Each row was made from one path, in order. Every step used is in the known rows, and no mark comes twice. Write each row's path.
Known rows:
Q -> G: [  7.1 -37.5  16.1   0.0  11.9  18.0   4.5   9.1   8.8  13.2  -1.9 -15.7
   3.4  11.0  -4.4 -17.0   8.1 -16.0  -2.7  -0.6  11.2  16.3   3.6]
W -> A -> T: [-24.0 -22.3  -1.1  -3.0  15.6 -31.1  -3.3   7.9   2.0   3.6 -27.8  15.6
 -36.2 -14.9  -3.2  -0.6  -6.1  10.6   4.2   0.9  -6.7  14.0 -13.6]
F -> T -> S: [ 11.7  15.8  45.2  16.7  33.8  -6.5   7.8   3.1 -14.0  20.1  -0.4  -2.9
   7.2   4.6  -8.2   2.2   9.3 -13.5   1.8  10.1  -7.5  -5.3 -10.2]
E -> W: [ 20.5   1.4  -5.1  10.8  10.7 -18.4   0.8  -1.7   9.8 -31.2  -7.2 -16.3
 -15.6  -1.9 -12.7   3.3   6.0   7.3   9.7  -6.6  17.3  -1.6   9.7]
G -> Q -> T: [  8.0 -19.2  27.4  12.6  70.8  28.0  10.5  -8.3   1.0   4.2  -6.0 -37.0
   4.0   2.1   1.1  -3.7   0.3   5.9  -4.4  -0.1  13.6  19.8  15.8]
A -> W -> F -> T -> S: [ 28.1  17.0  43.5   9.0  -1.9 -33.6   4.8  11.7 -14.3   8.7 -12.8  15.1
   1.7 -14.4  -9.4  -2.2  10.4   4.3   7.5   0.1  -8.7   2.1  -2.7]
E -> W -> F -> T: [ 26.3   6.7  28.8  16.0  11.3   1.3   3.1  12.4   4.4 -14.5 -17.7 -18.5
 -26.8   1.1 -16.3   5.8  10.8   7.5  11.8  -4.8  13.5  14.4  11.2]
W -> F -> T -> S: [ 18.4   8.2  62.3  11.7   5.9  25.6   4.1   5.8 -16.0  29.2 -15.9   4.8
 -14.8   7.6  -9.2  -0.2   8.1   3.9   3.3   6.0  -7.8  16.9  -3.9]
F -> T -> A -> G: [  8.1   0.3  28.2  15.3  29.5 -47.1  -2.7  32.7  -1.7  46.9   3.0  -7.7
 -12.7   3.7  -2.8   6.3  18.7 -10.4  -3.9   7.7 -24.0  15.8  -7.7]
T -> A -> G: [ 14.2 -21.6   4.1   6.4   5.2 -62.5 -12.2  14.2   0.5  50.0   2.7  10.9
 -25.2   5.9   0.8  -1.5  14.3  10.7  -7.9   5.1 -27.1  18.3  -9.3]
G -> Q: [ -1.3 -30.0 -11.8   7.7  50.9  38.2   8.0  -8.6  -0.4   1.4  -3.4 -29.4
   9.8   3.1  -2.1  -1.0   0.4   4.1  -5.6  -0.2  -1.4   8.9   4.7]
W -> F -> T: [  9.3   7.0  48.5   7.6   0.4  27.3   3.2  19.3  -7.9  23.3 -14.6  -3.4
 -16.7   4.0  -5.6   3.4   7.4   0.4   3.2   1.9  -5.3  23.8   1.9]
F -> T -> Q -> G: [ 21.1   5.9  34.0  11.5  26.1  19.4  11.8  31.4  -0.5  28.4 -10.0 -26.4
   3.4   3.4  -5.3   1.2  18.7 -26.6  -2.0  13.5  -4.8  15.2   3.2]
E -> W -> A: [  4.8 -14.6 -12.2   4.9  14.3  -9.8  -2.2  -0.1   9.9 -30.9 -22.2  -4.9
 -39.5  -9.1 -17.9   2.7  -0.7  18.8  12.4  -5.9  16.3  15.7   6.8]
G -> Q -> T -> A -> W -> E: [ 20.1 -20.6  28.8  17.1  75.1  10.8  11.9  -2.3  -6.6  14.8 -11.4 -31.3
 -12.6  -7.4   0.3  -7.5   5.9  16.0  -3.3   1.5   4.5  24.4  22.9]
T -> F -> W -> A -> G: [ 17.7 -20.8  51.8  -3.3 -11.3 -18.0   0.9  30.0 -10.4  21.6 -12.7   0.9
 -22.9 -16.2  -4.4   0.0  12.2  16.6  -1.4   6.8  -6.9   3.1  -4.1]
W -> E: [  1.3 -11.2   4.7   1.7   3.3  29.7  14.1  -2.8 -14.9   3.8 -21.2 -20.5
 -17.4  -5.4   1.9  -5.9   7.0   9.0   6.3   0.4   6.8   0.7  18.3]
A -> G -> Q -> T -> F: [ 16.2 -42.1  39.0   7.2  38.3 -41.9   1.8   4.3   1.4  44.0  -6.1 -39.6
   7.8  11.8   3.6  -0.9  18.1   5.2  -7.2  -0.2  -0.9  14.3   2.1]
A -> W: [ 15.5  11.2  -1.1   0.7  -5.4 -52.8   1.6   7.8  -3.1 -12.4  -2.0  11.7
  11.1 -19.7  -2.7  -2.2   4.8   1.8   5.3  -4.1  -2.7  -9.7  -0.7]
E -> W -> F: [ 27.5  -0.4  16.8  10.6  -2.0   3.2   0.4   0.9   5.7 -20.3 -18.1 -11.6
 -29.2   1.4 -14.7   1.9   6.9  16.2  11.1  -7.1  15.7  11.8  11.7]
T -> F -> W -> E: [ 28.9  -5.6  57.2   2.2  -9.0  10.7  11.6  24.9 -18.9  12.4 -11.5 -12.1
 -16.8 -17.7  -0.5  -2.8  15.3  14.4   0.6   6.9  -0.5  -9.4  10.5]
F -> W: [  2.6  13.2  11.4  -0.5  -0.3  -1.3   6.4  29.2  -1.6 -19.2  -4.7  -1.6
 -11.2 -20.3  -5.9  -3.9   5.2  -7.0   1.8   3.1   7.8 -13.2  -5.6]

Write each row's path:
[-17.8 -50.8   7.3  -3.8  34.7 -15.8  -2.7   3.2   3.5  25.4 -26.9 -11.5
 -28.2  -1.4  -5.4  -1.8   1.5  17.0  -0.2   0.1   0.1  35.0  -3.0]  W -> A -> G -> Q -> T
[ 13.5 -27.4  51.2  10.3  67.4  30.7  11.3   5.2  -4.6   9.0 -14.3 -33.1
 -12.3  -9.0  -2.3  -4.1   2.9  16.4  -4.5   3.5  11.8  23.0  16.3]  G -> Q -> T -> F -> W -> A
[ -8.8 -54.4  23.6  -2.9  31.0 -16.9  -2.6   5.4  -0.5  33.8 -26.4 -11.8
 -29.0  -2.1  -4.7  -1.1   4.2  22.1  -1.5   1.5  -2.9  35.6  -1.5]  W -> A -> G -> Q -> T -> F
[ 15.3   5.9  49.4  11.3   6.0  17.9  -1.3  23.7  -9.1  36.7 -12.7   6.6
 -30.0   3.5  -5.4   2.3   9.1   6.7   0.2   5.3 -16.1  31.4   1.3]  W -> F -> T -> A
[ 22.5  13.7  48.7   8.3  -3.9  38.1   5.8  22.5  -9.7  30.9 -22.3  -5.9
 -18.5   3.4  -5.2   4.5  11.9  -0.4   1.4   8.7 -10.1  24.9   3.6]  W -> F -> T -> Q
[ 39.0  -1.6  34.4  16.2  12.2  14.4   6.6  17.3   5.8  -5.1 -23.1 -25.9
 -26.7   4.3 -17.5   0.9  17.0   1.5   9.8  -0.2  14.3  21.6  13.5]  E -> W -> F -> T -> Q -> G
[ 31.3  -3.6  30.9  18.0  11.5 -26.8  -1.4  17.4   5.3   6.4 -16.8 -15.5
 -34.9   4.6 -16.0   5.0  17.1  10.7   8.7  -3.3   2.8  20.2   6.8]  E -> W -> F -> T -> A -> G
[ -8.3 -30.1   5.2  -2.1  14.9 -14.6   1.2  14.5   3.6  14.1 -35.8   7.0
 -36.3 -12.4  -4.1  -4.8   1.2   4.1   1.8   7.5  -7.2  21.5 -12.3]  W -> A -> T -> Q -> G
[-11.4 -27.2  21.8  -2.1  10.5 -32.5  -3.3  11.1  -2.7  14.6 -26.5  14.6
 -36.7 -15.5  -1.5   0.3  -1.9  17.5   2.6   2.9 -11.2  13.8 -12.1]  W -> A -> T -> F
[ 23.1  -0.8  58.5  11.3  31.8 -58.2  -5.3  10.4   2.9  39.1  -1.4  -3.7
 -25.9   2.6   5.1  -5.4   9.6  10.1  -3.9   4.0   2.4  28.0  10.3]  Q -> T -> A -> G
[ 25.3  -2.6  91.6   4.9  19.8 -33.6   3.2  22.0  -4.7  22.4 -13.0 -11.2
 -24.3 -11.9   1.8  -4.0  10.1  14.3   0.4   5.1  16.1  17.7  13.9]  Q -> T -> F -> W -> A -> G
[ 31.2   5.4  28.4  18.5  14.4  -5.7   0.2  15.0   3.9  -5.6 -16.2 -11.1
 -36.8   0.6 -16.2   4.7  12.2  11.9   9.9  -2.9   6.1  20.1  10.5]  E -> W -> F -> T -> A
[ 13.9 -21.9  27.6  15.9  75.5  18.5   6.5  -3.9  -0.4  17.5  -4.0 -28.0
  -9.6   0.9   1.1  -4.8   2.1  12.0  -7.2   2.9   3.2  27.8  16.8]  G -> Q -> T -> A
[ 27.5  -0.5  54.9   1.7 -11.1  -2.8   4.6  26.4 -11.8  10.6  -1.1  -2.0
  -8.4 -15.1  -1.4   0.2  11.8  10.1  -2.5   6.4  -3.7  -9.8   2.1]  T -> F -> W
[ 18.3 -35.8  20.9   9.4  34.2 -32.8  -1.0   3.2   8.9  -4.1 -25.3 -26.1
 -36.4  -3.3 -14.8   2.5   9.5  24.4   8.4  -4.7  16.3  24.6  10.7]  E -> W -> A -> G -> Q -> T -> F
[ -8.5 -20.9  22.2  -2.1  26.9 -13.5   5.0  31.7   1.1  -0.8 -24.4 -10.9
 -32.5 -21.8  -9.1  -5.9   5.9   5.2   1.9   3.2  10.4  12.8  -5.8]  F -> W -> A -> G -> Q -> T
[  6.6 -39.8  22.6   7.0  42.1 -41.0   2.1   1.8   5.2  36.1  -6.9 -39.6
   8.4  12.3   2.7  -2.0  15.1   0.2  -6.0  -1.6   2.1  14.9   0.3]  A -> G -> Q -> T
[ 20.6  -7.9  19.5   8.7  14.0 -40.3   7.7  16.9   5.7  20.4 -19.5 -14.7
  -3.3  -2.3   4.7  -6.2  14.9 -18.4  -3.4   8.9  -8.5  -4.8 -13.4]  A -> T -> Q -> G
[-10.8 -16.6  -0.3  -2.2  11.1 -21.3  -0.8  11.1   0.6  10.3 -35.2  11.5
 -37.8 -16.0  -2.6   1.0  -1.6   9.6   2.4   7.4 -11.3  15.4 -14.0]  W -> A -> T -> Q
[ 24.8   0.9  54.6   7.9   0.5  44.0   7.1  25.6  -6.6  35.4 -22.7 -11.8
 -16.7   6.9  -6.7  -0.8  14.5  -5.8   0.4   8.5  -6.2  30.9   5.3]  W -> F -> T -> Q -> G
[ 22.6   8.3  20.9   0.6 -18.1 -31.1   1.6  10.3  -7.5  -1.0 -13.2  16.6
  -2.1 -16.4  -5.1  -3.2   5.8  11.0   6.7  -4.7  -4.3   4.8   2.1]  A -> W -> F
[  8.0  -9.5  24.9  17.9  47.5 -34.0  -0.1  29.9  -1.9  47.7   1.7 -17.9
  -9.2   4.8  -3.7   6.0  18.4  -9.4  -5.8   7.8 -24.0  19.2  -5.2]  F -> T -> A -> G -> Q
[ 36.0  11.2  28.9  16.4   8.0   7.7   5.0  14.1   3.3 -10.2 -22.7 -20.6
 -27.7   1.0 -16.1   6.7  14.0   7.0  10.6  -0.4  10.6  15.8  13.1]  E -> W -> F -> T -> Q
[-14.3  -2.7  11.5  -1.9  10.1 -22.6   4.4  35.2  -0.6 -16.7 -24.8   8.9
 -36.1 -30.7  -8.0  -4.3   0.8   0.5   4.9   3.6   3.0  -3.9 -15.7]  F -> W -> A -> T
[ 14.8 -13.2  47.5  13.1  20.1  11.0   0.1  23.7  -7.4  48.9 -14.9  -7.6
 -24.7   8.3  -5.6   2.3  14.4   7.0  -2.8   4.5 -19.3  34.3  -0.6]  W -> F -> T -> A -> G -> Q
[ 15.3  17.5  26.0  16.6  31.0 -42.7   0.8  32.4  -5.3  24.3   3.4   5.2
 -10.8 -11.6  -5.5   4.9  13.3  -7.8   0.1   6.5 -21.7  11.4  -1.2]  F -> T -> A -> W
[ -2.4 -11.7  16.0  -1.9  11.4  -9.9   7.8  39.7   1.2  -7.4 -30.4   0.5
 -36.2 -27.4  -8.6  -9.4   6.6  -5.6   2.8   8.1   3.9   3.2 -13.9]  F -> W -> A -> T -> Q -> G
[ 24.5   6.0  90.1   5.5  22.4 -12.7   5.5  19.5  -5.7  11.4 -11.9  -7.3
 -26.8 -16.0   0.7  -4.6   4.2  14.8   1.3   5.5  19.1  18.0  17.5]  Q -> T -> F -> W -> A
[ 16.3   3.1   2.1   1.6  -3.1 -31.4  12.0   5.3 -13.5  -8.5 -16.7  -2.7
   0.2 -23.4  -1.3  -6.4   9.8   8.3   9.5  -3.9   1.6  -8.9  13.3]  A -> W -> E
[ 22.4  11.3  56.1  12.4  35.5 -28.7  -2.3   6.6   0.8  22.4  -0.5   3.3
 -28.0  -2.9   4.5  -6.1   1.9  11.7  -2.4   4.6   6.5  27.7  17.1]  Q -> T -> A
